Each row was made from one small tree. Brackets hold a mark, then the marks that hang from it, in alphabetical order. Every link used is in the known rows. Write each row's tree.
In the rows, 128 means zero.
Known rows:
[H [D [B U]]]: [146 134 126 130  95 115 145 100 131  83 167 133 162  91 124 161 148 112
 137]
[B [D H]]: [153 115 161 128  62 119 153 109  92  96 141 135 131 105 127 151 101 141
 109]
[B D [H L R]]: [116  90  83 120  74 117 152 102  81  87 153 168  94  89  62 156  94  96
  95]
[L [H [B D U] R]]: [147 106 140 117 116  82 157  89  88  88 165 147  80  93 104 123  94 116
 124]
[H [B D] L R]: [115  78 109 124  75 106 166  94  56  77 175 154  78  86  90 128  86 111
 104]
[R [H D]]: [151 122 147 110  72 110 127  74  91  97 153 142 137  93 116 148 111 128
 147]
[R H]: [152 127 147 104  99 108 119  74  97 109 132 137 148 102 111 151 123 124
 101]
[U R]: [133 116 144 163 100 102 131 112  98  92 143 133 138 118 110 141 134 137
  96]
[X [L H]]: [165 120 129 111  73  89 128 100  86 122 145 135 142  94  98 132 105 143
 121]
[D [H B L R]]: [109  91  85 123  42 102 183  92  59  83 149 136 113  91  73 131 120  88
  75]
[H L R]: [118  99 102 120  90 107 152  99  83  86 158 145 118  86  65 150 131 114
  84]
[D B]: [143 123 131 122  85 110 130  98 110 103 127 125 165 100 111 171 131 109
 103]
[D [H L R]]: [115 102  97 126  53 108 173 100  85  91 145 134 131  92  60 156 130 112
  70]
[H [D [B U]] R]: [137 124 122 132  89 113 153  93 124  76 179 139 145  85  88 165 147  97
 128]
[U [R [H B]]]: [131 111 132 141  86  91 131  72  75  96 135 134 119 123 116 122 116 110
  97]
[X [L [H [D B] R]]]: [147 109 107 121  26  89 147  85  91 107 160 137 141  80  57 159  90 113
 143]
[D [B [U R]] [H L]]: [ 98 121  78 168  74 107 171 104 139  91 144 115 170 115  88 164 160 108
  67]
[R [H L]]: [127 114 107 103  93 109 131  72  94 108 139 137 137  96  95 152 121 125
  95]
[D [H B L]]: [118  99  90 118  48 103 173  99  67  87 139 128 127  95 111 126 118 105
  85]
[R [H [B U] D L]]: [125 111  91 108  86 107 157  70  89  81 184 143 114  88 122 116 127 107
 134]
[X L]: [159 120 133 119  70 117 131 105  81 108 163 146 156  99 107 135 127 137
 101]

Write each row's tree:
[133 128 116 162  94  76 145  99 140  89 149 119 141 106 108 156 126 125
 146]
[L [H [D [B [U R]]]]]
[138 121 102 122  87 116 152 104 100  73 168 164 122  86  78 148 144  83
 128]
[B [H D R] U]
[137 109 139 155 124  75 147 104  99  87 159 134  87 115 138 113  98 137
 123]
[L [H [B D [U R]]]]
[130 130 103 153 120 109 133 117 119  90 140 148 141 119 104 141 160  97
  86]
[B H [U R]]
[113  83  92 126  58 101 172  92  53  67 183 149  90  77  84 122 106  98
 130]
[H B D L R]
[156 133 108 120  64  92 144  94 124 107 169 128 162  88 103 147 119 127
 151]
[X [L [H [D [B U]]]]]
[126 101 120 127  61 118 166 109  88  89 150 138 123  98 109 153  97 142
  99]
[B [D [H L]]]
[110 104  83 122  72 105 187  93  85  76 169 135 120  91  80 127 147  88
  68]
[D [H [B U] L R]]
[115  97  88 126  87 105 178  94  76  62 203 151  96  80  91 116 136  99
 121]
[H [B U] D L R]
[164 114 131 114  93  92 147  98  82 104 180 146 110  99 131 106  90 136
 131]
[X [L [H [B D U]]]]
[139 119 118 120 110 121 146 106 106  84 162 167 109  97  84 151 126  95
  98]
[B D [H R] U]
[113 110  54 112  65 113 139  98 106 101 113 138 157  92  82 173 127  74
  90]
[D [B [H L]]]
[104 112  84 171  90 105 157 105 132  76 177 127 145 103  97 153 147 119
 118]
[H [D [B [U R]]] L]
[138 128 101 115 113 117 143 102 106  86 149 161 134  96  72 150 160  78
  82]
[B [H R] U]
[137 114 123 157 101  69 153 102  97  78 165 129  99 105 129 107 119 126
 151]
[L [H [B [U R]] D]]
[110 106  81 156 112 113 150 118 116  84 160 157 108 116  99 145 128 115
  93]
[B D [H L] [U R]]
[135 109 124 131  55 110 147  92  98  84 160 137 140  84  81 170 116  98
 136]
[H [D B] R]
[113 123  98 142 124 104 139  81 125  96 161 137 133 117  93 142 153 129
  81]
[B [U [R [H L]]]]
